Each row was made from one small tree. The marks that hang from a mark follow it in brackets, in alphabetical order. Every link used is in the known rows. Write each row's tree.
In the rows, zero is written as 100.
Known rows
Y(Q(Z(B U(G)))): 102; 96; 81; 30; 74; 105; 68; 51; 100; 72; 117; 132; 113; 57; 155; 122; 113; 171; 141; 126; 18; 79; 162
E(G(L P S U(Z(B)))): 87; 105; 113; 150; 114; 88; 141; 161; 118; 131; 84; 90; 61; 125; 64; 70; 97; 97; 84; 46; 144; 134; 45
W(G(L P S U(Z))): 75; 106; 113; 157; 122; 89; 141; 149; 111; 132; 100; 86; 60; 116; 71; 90; 80; 77; 83; 77; 155; 116; 32
Z(Q U(G(L))): 105; 105; 104; 71; 90; 107; 99; 27; 90; 116; 122; 107; 83; 94; 140; 122; 103; 126; 113; 130; 81; 80; 128
L(G(P S) Y): 89; 103; 80; 133; 123; 84; 83; 141; 86; 93; 101; 93; 100; 110; 72; 88; 93; 42; 78; 98; 121; 113; 108
L(G(P S) Y(Q(Z))): 75; 89; 66; 109; 126; 101; 64; 166; 99; 71; 108; 104; 111; 61; 64; 105; 98; 58; 82; 81; 69; 118; 120
Y(Q): 103; 104; 82; 64; 93; 101; 69; 48; 95; 60; 79; 115; 156; 80; 118; 123; 118; 112; 129; 134; 61; 77; 120
S(G(L P)): 111; 104; 95; 139; 114; 103; 120; 94; 99; 103; 115; 109; 85; 109; 78; 90; 103; 76; 100; 107; 125; 106; 74
U(G(L P S) Z): 95; 115; 103; 135; 107; 98; 123; 101; 100; 122; 110; 89; 55; 126; 109; 90; 73; 76; 94; 95; 117; 94; 75
Q(Z(B U(G(L S)))): 98; 100; 76; 91; 96; 94; 87; 71; 93; 106; 121; 123; 66; 80; 129; 100; 90; 144; 125; 103; 75; 90; 119
G(P S U(Z)): 101; 108; 89; 109; 92; 94; 108; 117; 102; 102; 61; 90; 109; 111; 86; 85; 85; 91; 97; 87; 135; 107; 61
U(G(L(Y(Q)) P S) Z): 67; 86; 122; 122; 121; 105; 121; 135; 119; 127; 115; 72; 78; 104; 119; 102; 88; 56; 67; 92; 67; 109; 92
S(G(L P U(Z(Q)))): 103; 88; 126; 113; 98; 127; 140; 124; 114; 123; 101; 93; 86; 104; 64; 95; 106; 94; 76; 70; 142; 122; 56
M(D): 148; 124; 96; 76; 93; 94; 66; 33; 84; 54; 94; 111; 147; 99; 105; 104; 117; 111; 138; 144; 96; 64; 130
M(D Q(Z)): 172; 121; 81; 67; 92; 109; 50; 56; 88; 36; 113; 119; 152; 60; 75; 108; 118; 121; 146; 129; 75; 55; 154
E(G(L(Y) P S U(Z))): 74; 100; 118; 155; 114; 82; 141; 170; 119; 144; 82; 59; 75; 129; 73; 87; 88; 56; 54; 59; 131; 147; 48
Q(Z(B U(G(L P S)))): 100; 100; 76; 112; 110; 98; 100; 101; 100; 111; 133; 119; 42; 82; 111; 85; 85; 125; 113; 92; 82; 101; 110
L(G Y): 96; 106; 94; 88; 93; 84; 65; 85; 79; 72; 97; 97; 137; 116; 106; 117; 116; 75; 91; 130; 96; 101; 134
G(L P U): 109; 108; 98; 126; 96; 92; 105; 91; 102; 94; 85; 95; 106; 119; 96; 103; 99; 90; 83; 120; 134; 105; 69
E(G(L)): 103; 123; 92; 122; 102; 82; 104; 67; 93; 98; 94; 100; 100; 122; 97; 110; 106; 98; 112; 109; 107; 103; 91
E(G(S)): 105; 125; 69; 119; 101; 75; 97; 87; 88; 100; 72; 107; 111; 110; 88; 96; 86; 95; 133; 98; 115; 98; 92
M(D Q(Z(B))): 175; 108; 90; 60; 93; 112; 52; 67; 93; 31; 121; 128; 148; 62; 73; 94; 131; 143; 152; 119; 69; 57; 161
E(G(P S U(Z))): 95; 123; 93; 129; 96; 82; 128; 143; 107; 121; 63; 86; 87; 119; 73; 82; 79; 87; 99; 66; 141; 125; 56
U(G(S)): 116; 121; 79; 100; 80; 86; 90; 59; 80; 97; 86; 111; 113; 116; 135; 106; 67; 102; 132; 138; 108; 70; 112

Write each row's tree
88; 92; 120; 111; 108; 100; 107; 105; 113; 105; 125; 83; 99; 108; 137; 118; 97; 67; 73; 135; 59; 99; 119	U(G(L(Y(Q)) P))
94; 104; 103; 91; 77; 81; 74; 107; 87; 81; 79; 92; 148; 119; 110; 121; 109; 81; 74; 131; 123; 109; 119	L(G(U) Y)
105; 106; 124; 84; 78; 102; 106; 55; 97; 97; 113; 103; 88; 135; 140; 106; 108; 131; 112; 116; 86; 85; 110	U(G(L) Z(B))
92; 104; 96; 109; 105; 111; 102; 151; 94; 104; 82; 98; 91; 100; 51; 88; 90; 79; 80; 59; 157; 114; 78	L(G(P S U(Z(Q))))
101; 90; 102; 109; 123; 110; 120; 95; 101; 133; 133; 112; 42; 90; 105; 78; 93; 115; 105; 88; 100; 96; 108	Z(B Q U(G(L P S)))
100; 120; 66; 134; 122; 88; 82; 121; 79; 84; 96; 115; 91; 103; 66; 85; 88; 61; 103; 96; 141; 97; 97	L(G(P S))
109; 103; 105; 142; 99; 99; 129; 116; 107; 111; 97; 105; 95; 111; 83; 94; 97; 83; 83; 109; 151; 114; 59	S(G(L P U))
99; 107; 111; 94; 88; 99; 96; 132; 97; 80; 91; 108; 99; 122; 82; 87; 117; 109; 86; 84; 136; 114; 96	L(G(P U(Z(B))))
92; 94; 69; 53; 91; 102; 74; 78; 100; 87; 109; 134; 101; 48; 138; 108; 98; 156; 142; 106; 34; 81; 144	Y(Q(Z(B U(G(S)))))
105; 82; 106; 65; 83; 113; 100; 101; 101; 98; 63; 103; 129; 99; 83; 89; 106; 137; 113; 71; 118; 100; 85	G(S U(Z(B Q)))
92; 91; 109; 129; 110; 99; 121; 135; 113; 111; 83; 93; 81; 117; 77; 73; 102; 101; 82; 67; 138; 117; 52	G(L P S U(Z(B)))
99; 106; 109; 64; 75; 111; 85; 94; 87; 83; 79; 102; 128; 106; 84; 118; 113; 111; 92; 91; 132; 102; 105	L(G(U(Z(Q))))
84; 62; 131; 90; 101; 111; 112; 129; 114; 121; 82; 76; 117; 110; 84; 93; 115; 105; 69; 65; 108; 123; 76	G(L(Y) S U(Z(B Q)))
108; 83; 105; 87; 99; 116; 113; 130; 107; 103; 75; 98; 104; 102; 67; 74; 100; 120; 101; 61; 126; 111; 73	G(P S U(Z(B Q)))
115; 109; 95; 45; 73; 104; 87; 19; 83; 102; 109; 112; 105; 91; 147; 121; 97; 138; 133; 139; 72; 74; 147	Z(Q U(G))
44; 78; 132; 122; 122; 92; 127; 155; 123; 130; 95; 74; 107; 91; 99; 117; 102; 73; 69; 84; 97; 120; 59	W(G(L(Y(Q)) S U(Z)))
96; 99; 103; 145; 112; 88; 114; 116; 100; 125; 116; 79; 74; 128; 118; 95; 70; 54; 76; 121; 107; 103; 94	U(G(L(Y) P S))
70; 62; 146; 88; 97; 113; 126; 139; 130; 113; 96; 90; 129; 94; 106; 106; 139; 106; 68; 83; 79; 127; 84	S(G(L(Y(Q)) U(Z(B))))
159; 120; 77; 50; 97; 104; 51; 39; 89; 53; 121; 121; 134; 38; 89; 106; 130; 135; 149; 126; 57; 61; 166	M(D Q(Z(U)))
106; 103; 116; 122; 95; 91; 109; 90; 100; 108; 124; 78; 86; 138; 134; 109; 86; 69; 74; 140; 89; 100; 111	U(G(L(Y) P))
112; 92; 131; 89; 96; 125; 122; 88; 105; 108; 131; 96; 62; 126; 106; 93; 104; 121; 98; 91; 92; 95; 106	U(G(L P) Z(B Q))
97; 102; 111; 99; 97; 115; 112; 75; 93; 122; 104; 93; 81; 111; 109; 107; 80; 100; 105; 91; 107; 85; 90	U(G(L S) Z(Q))
118; 109; 112; 48; 63; 115; 96; 40; 87; 93; 98; 97; 114; 118; 131; 119; 91; 129; 125; 119; 81; 76; 125	U(G Z(Q))
72; 79; 95; 113; 128; 95; 87; 104; 108; 99; 89; 88; 132; 82; 103; 112; 112; 65; 85; 106; 67; 101; 95	G(L(Y(Q)) S)
98; 108; 90; 88; 78; 90; 95; 87; 94; 97; 50; 95; 133; 109; 102; 101; 91; 108; 109; 97; 126; 97; 71	G(S U(Z))
110; 93; 114; 86; 106; 113; 113; 68; 101; 117; 141; 111; 54; 98; 121; 93; 109; 131; 105; 108; 83; 94; 126	Z(B Q U(G(L P)))
75; 87; 76; 111; 111; 97; 73; 187; 107; 80; 89; 98; 122; 65; 68; 109; 91; 64; 65; 82; 96; 125; 105	L(G(P S U) Y(Q(Z)))
69; 75; 130; 94; 109; 103; 109; 118; 117; 117; 111; 86; 98; 103; 134; 103; 108; 95; 86; 93; 54; 101; 110	U(G(L(Y(Q)) S) Z(B))
110; 95; 92; 61; 92; 104; 94; 58; 89; 114; 108; 124; 90; 84; 130; 93; 94; 144; 138; 108; 84; 78; 136	Z(B Q U(G(S)))
74; 73; 91; 98; 124; 112; 102; 124; 121; 107; 134; 100; 87; 45; 91; 110; 125; 87; 80; 88; 37; 130; 110	S(G(L(Y(Q(Z(U)))) P))
